Every row comes from one small tree of marks. The marks that hang from a mark follow it in brackets, in the order of their numbers. Every link used is in the known rows. Which tree was each row made from?
Known rows
j_678{j_909{j_465}}: [ 0.51  0.05  0.26 -0.16  0.34 -0.30  0.26 -0.33  0.08  0.10  0.16  0.18
  0.25 -0.06  0.24 -0.10  0.01  0.13  0.28  0.06  0.00 -0.04  0.07]
j_511{j_209 j_767 j_964}: [-0.12  0.29 -0.17 -0.17 -0.24  0.15  0.19  0.12 -0.04  0.12 -0.07  0.09
 -0.07 -0.02  0.04  0.01 -0.11  0.56  0.11  0.07 -0.02 -0.30  0.14]
j_678{j_909{j_465 j_511{j_767} j_627}}: [ 0.56 -0.12  0.35 -0.23  0.28 -0.34  0.58 -0.27  0.07  0.06  0.04  0.14
  0.34 -0.15  0.30 -0.20 -0.06  0.55  0.41  0.18  0.01 -0.09  0.11]
j_909{j_627}: [-0.02 -0.08  0.05  0.09  0.02 -0.07  0.15 -0.18 -0.12 -0.04 -0.12 -0.10
  0.09  0.03  0.02 -0.14 -0.02  0.02 -0.02 -0.08 -0.01  0.13 -0.10]
j_947{j_909{j_678}}: [ 0.11 -0.12 -0.05 -0.15  0.14 -0.19  0.13 -0.27 -0.16  0.16 -0.10  0.08
  0.27  0.19  0.13 -0.17 -0.01  0.14  0.33 -0.04  0.12  0.00  0.14]
j_678{j_909}: [ 0.18  0.03  0.14 -0.10  0.29 -0.11  0.21 -0.14  0.06  0.07  0.12  0.00
  0.13  0.19  0.11  0.00 -0.07 -0.07  0.25  0.01 -0.06  0.03  0.11]
j_465{j_909{j_511{j_209 j_964} j_627}}: [-0.10  0.32 -0.01  0.10  0.02  0.12  0.48 -0.41  0.14  0.06 -0.36  0.09
 -0.01  0.27  0.16 -0.12 -0.10  0.46  0.19 -0.11 -0.26 -0.31 -0.05]
j_678{j_909{j_511 j_627}}: [ 0.20 -0.16  0.27 -0.03  0.34 -0.13  0.37 -0.28  0.08 -0.05 -0.13 -0.08
  0.20  0.25  0.25 -0.17 -0.14  0.07  0.33  0.00 -0.17  0.03  0.00]
j_678{j_909{j_511{j_964} j_627}}: [-0.02 -0.08  0.07 -0.14  0.24 -0.22  0.43 -0.30  0.02  0.05 -0.26 -0.15
  0.26  0.26  0.32 -0.24 -0.23  0.16  0.35 -0.02 -0.22 -0.29  0.03]
j_465{j_909}: [ 0.05  0.25 -0.04  0.11  0.16 -0.02  0.29 -0.18  0.14  0.14  0.09  0.11
  0.02  0.07 -0.06  0.09  0.08  0.02  0.03 -0.03 -0.02 -0.06  0.07]
j_909{j_465 j_511 j_627 j_678}: [ 0.47 -0.33  0.25 -0.19  0.19 -0.36  0.22 -0.36 -0.10 -0.09 -0.33  0.03
  0.29  0.02  0.33 -0.30  0.13  0.41  0.29 -0.09  0.01  0.02 -0.12]
j_947{j_909{j_465 j_511}}: [ 0.37 -0.02  0.18 -0.12  0.11 -0.16  0.15 -0.40  0.13  0.09 -0.05  0.27
  0.27 -0.21  0.27 -0.23 -0.12  0.43  0.29  0.18  0.00 -0.29  0.10]
j_465{j_909{j_627{j_869} j_678}}: [ 0.24 -0.07  0.07 -0.04  0.09 -0.49  0.46 -0.52 -0.32  0.12 -0.18  0.04
  0.20  0.44  0.05 -0.10  0.21  0.41  0.03 -0.31  0.10  0.07 -0.04]
j_511{j_767 j_964}: [-0.18  0.08 -0.26 -0.22 -0.21 -0.13  0.28  0.17 -0.08  0.16  0.03 -0.04
  0.11 -0.17  0.05 -0.02 -0.07  0.33  0.07  0.13  0.07 -0.38  0.19]
j_909{j_465 j_627 j_678}: [ 0.43 -0.24  0.15 -0.12  0.15 -0.44  0.23 -0.37 -0.24 -0.02 -0.19  0.03
  0.29  0.00  0.21 -0.29  0.20  0.26  0.18 -0.15  0.11  0.11 -0.12]
j_909{j_465 j_511 j_627{j_869} j_678}: [ 0.57 -0.40  0.34 -0.28  0.05 -0.57  0.23 -0.46 -0.32 -0.08 -0.35  0.10
  0.29  0.16  0.35 -0.30  0.15  0.72  0.12 -0.20  0.05 -0.06 -0.16]
j_947{j_909{j_465 j_511 j_627 j_678}}: [ 0.47 -0.27  0.22 -0.19  0.23 -0.40  0.33 -0.59 -0.14  0.07 -0.31  0.17
  0.45  0.02  0.35 -0.41 -0.01  0.50  0.43 -0.01  0.07 -0.09  0.01]
j_678{j_909{j_465 j_511{j_964}}}: [ 0.37  0.01  0.16 -0.33  0.27 -0.32  0.35 -0.30  0.16  0.12 -0.08  0.09
  0.31 -0.02  0.44 -0.19 -0.15  0.34  0.40  0.09 -0.16 -0.52  0.09]
j_205{j_209}: [-0.14  0.03  0.00  0.01  0.04  0.04  0.05  0.02  0.01  0.10  0.10 -0.06
  0.10  0.06  0.04 -0.11  0.21 -0.07  0.18 -0.05  0.16  0.05 -0.13]
j_767{j_511}: [-0.01 -0.06  0.05  0.07  0.02 -0.02  0.01 -0.15  0.20  0.24  0.09 -0.02
  0.03  0.04  0.11 -0.04  0.11  0.08 -0.25  0.17 -0.08  0.22 -0.03]
j_947{j_909}: [ 0.01  0.07 -0.03  0.01  0.06 -0.04  0.09 -0.23 -0.03  0.17  0.02  0.12
  0.17 -0.03  0.02 -0.11 -0.13  0.07  0.15  0.07  0.07 -0.08  0.14]

Write each row's tree
[ 0.35  0.01  0.46 -0.09  0.11 -0.13  0.30 -0.46 -0.08 -0.09 -0.25  0.08
  0.03  0.54  0.25 -0.12 -0.15  0.60  0.20 -0.16 -0.20  0.07 -0.06]	j_678{j_909{j_511{j_209} j_627{j_869}}}
[ 0.09 -0.20  0.00 -0.07  0.14 -0.28  0.25 -0.45 -0.28  0.11 -0.22  0.01
  0.36  0.21  0.13 -0.30 -0.05  0.15  0.30 -0.08  0.12  0.14  0.06]	j_947{j_909{j_627 j_678}}
[ 0.50 -0.01  0.31 -0.06  0.32 -0.37  0.41 -0.52 -0.02  0.06  0.03  0.06
  0.31 -0.01  0.25 -0.24 -0.01  0.14  0.28 -0.02 -0.03  0.07  0.00]	j_678{j_909{j_465 j_627}}
[ 0.52 -0.13  0.39 -0.12  0.36 -0.30  0.40 -0.46  0.10 -0.02 -0.10  0.06
  0.32  0.03  0.36 -0.25 -0.06  0.27  0.37  0.05 -0.11 -0.06 -0.02]	j_678{j_909{j_465 j_511 j_627}}
[ 0.34 -0.11  0.21 -0.02  0.13 -0.23  0.29 -0.55  0.01  0.06 -0.18  0.17
  0.35 -0.17  0.28 -0.35 -0.14  0.44  0.25  0.11 -0.01 -0.14  0.02]	j_947{j_909{j_465 j_511 j_627}}
[ 0.07  0.19  0.14 -0.19  0.17  0.12  0.23 -0.17  0.18  0.05 -0.22  0.11
  0.03  0.35  0.32 -0.08 -0.24  0.36  0.43  0.01 -0.30 -0.35  0.08]	j_678{j_909{j_511{j_209 j_964}}}
[ 0.60 -0.06  0.38 -0.17  0.18 -0.63  0.39 -0.65 -0.23  0.05 -0.01  0.12
  0.31  0.13  0.27 -0.21  0.01  0.45  0.10 -0.12  0.03  0.00 -0.03]	j_678{j_909{j_465 j_627{j_869}}}
[ 0.58 -0.01  0.28 -0.23  0.17 -0.07  0.12 -0.46  0.03  0.04 -0.27  0.40
  0.23  0.12  0.32 -0.25 -0.01  0.69  0.52  0.01 -0.02 -0.12  0.04]	j_947{j_909{j_465 j_511{j_209} j_678}}
[ 0.15 -0.03 -0.02  0.04  0.26 -0.29  0.46 -0.35 -0.12  0.11 -0.14 -0.04
  0.20  0.29  0.02 -0.10  0.20  0.10  0.19 -0.20  0.03  0.13 -0.02]	j_465{j_909{j_627 j_678}}
[ 0.49 -0.22  0.28 -0.25 -0.18 -0.46  0.36 -0.25 -0.20 -0.02 -0.11  0.17
  0.22 -0.20  0.22 -0.20  0.04  0.90 -0.01  0.06  0.10 -0.18  0.01]	j_909{j_465 j_511{j_767} j_627{j_869}}
[ 0.62  0.14  0.48 -0.17  0.33  0.02  0.21 -0.38  0.26 -0.04 -0.06  0.32
  0.09  0.13  0.35 -0.09 -0.08  0.48  0.43  0.06 -0.20 -0.07  0.01]	j_678{j_909{j_465 j_511{j_209}}}
[ 0.42  0.21  0.25 -0.29  0.20 -0.04  0.31 -0.39  0.21  0.06 -0.17  0.25
  0.14  0.12  0.43 -0.17 -0.17  0.56  0.46  0.04 -0.23 -0.41  0.04]	j_678{j_909{j_465 j_511{j_209 j_964}}}
[ 0.39  0.05  0.34  0.00  0.04  0.09  0.16 -0.38  0.07 -0.15 -0.30  0.17
  0.00 -0.02  0.23 -0.21 -0.02  0.54  0.19 -0.03 -0.14  0.01 -0.17]	j_909{j_465 j_511{j_209} j_627}
[-0.05  0.40 -0.05  0.00  0.01  0.21  0.34 -0.20  0.25  0.11 -0.23  0.17
 -0.08  0.23  0.11  0.01 -0.10  0.43  0.20 -0.05 -0.25 -0.45  0.04]	j_465{j_909{j_511{j_209 j_964}}}
[ 0.28 -0.20  0.20 -0.10  0.13 -0.39  0.49 -0.43 -0.19  0.02 -0.30  0.07
  0.20  0.47  0.15 -0.12  0.13  0.53  0.11 -0.27  0.00 -0.06 -0.05]	j_465{j_909{j_511 j_627{j_869} j_678}}
[ 0.11  0.11  0.10  0.13  0.00 -0.35  0.45 -0.46 -0.17  0.09 -0.06  0.05
  0.11  0.25 -0.01 -0.05  0.09  0.34 -0.17 -0.20  0.03  0.00 -0.02]	j_465{j_909{j_627{j_869}}}
[ 0.55 -0.05  0.38 -0.22  0.37 -0.20  0.28 -0.29  0.23  0.02  0.04  0.18
  0.23 -0.03  0.33 -0.11 -0.03  0.27  0.40  0.13 -0.11 -0.19  0.06]	j_678{j_909{j_465 j_511}}
[ 0.17 -0.23  0.06 -0.20  0.18 -0.12  0.09 -0.22 -0.04  0.06 -0.21  0.14
  0.26  0.20  0.23 -0.18 -0.09  0.27  0.44  0.03  0.02 -0.13  0.11]	j_947{j_909{j_511 j_678}}
[ 0.24 -0.43  0.22 -0.20 -0.03 -0.37  0.16 -0.26 -0.34 -0.11 -0.40 -0.06
  0.17  0.39  0.24 -0.20  0.05  0.51  0.07 -0.24  0.01  0.03 -0.13]	j_909{j_511 j_627{j_869} j_678}
[ 0.65  0.16  0.41 -0.29  0.21  0.00  0.39 -0.13  0.23  0.03  0.07  0.34
  0.12 -0.04  0.28 -0.03 -0.06  0.74  0.48  0.19 -0.07 -0.14  0.16]	j_678{j_909{j_465 j_511{j_209 j_767}}}
[ 0.52 -0.18  0.18 -0.27  0.21 -0.33  0.19 -0.42  0.00  0.09 -0.18  0.26
  0.39 -0.03  0.34 -0.29  0.01  0.49  0.48  0.08  0.08 -0.22  0.11]	j_947{j_909{j_465 j_511 j_678}}
[ 0.46  0.11  0.28 -0.21 -0.07  0.12  0.19  0.00  0.16 -0.06 -0.03  0.32
 -0.02 -0.23  0.15 -0.05  0.02  0.79  0.24  0.18 -0.02 -0.15  0.06]	j_909{j_465 j_511{j_209 j_767}}
[ 0.16 -0.37  0.07 -0.23  0.04 -0.19  0.33  0.06 -0.18 -0.04 -0.22 -0.04
  0.19  0.09  0.14 -0.16  0.08  0.46  0.31  0.02  0.06  0.02  0.05]	j_909{j_511{j_767} j_627 j_678}
[-0.12  0.11 -0.04 -0.13 -0.21  0.14  0.34 -0.01 -0.04  0.00 -0.33 -0.02
  0.02  0.05  0.14 -0.16 -0.18  0.68  0.18  0.06 -0.12 -0.27  0.05]	j_909{j_511{j_209 j_767 j_964} j_627}
[ 0.04 -0.10  0.04 -0.08 -0.01 -0.09  0.39 -0.16 -0.03  0.09 -0.10  0.08
  0.29 -0.11  0.11 -0.23 -0.23  0.48  0.26  0.22  0.04 -0.12  0.20]	j_947{j_909{j_511{j_767} j_627}}
[ 0.49 -0.27  0.22 -0.30  0.18 -0.27  0.08 -0.16  0.01 -0.05 -0.19  0.15
  0.21 -0.01  0.31 -0.17  0.15  0.41  0.31 -0.03  0.01 -0.14 -0.06]	j_909{j_465 j_511 j_678}
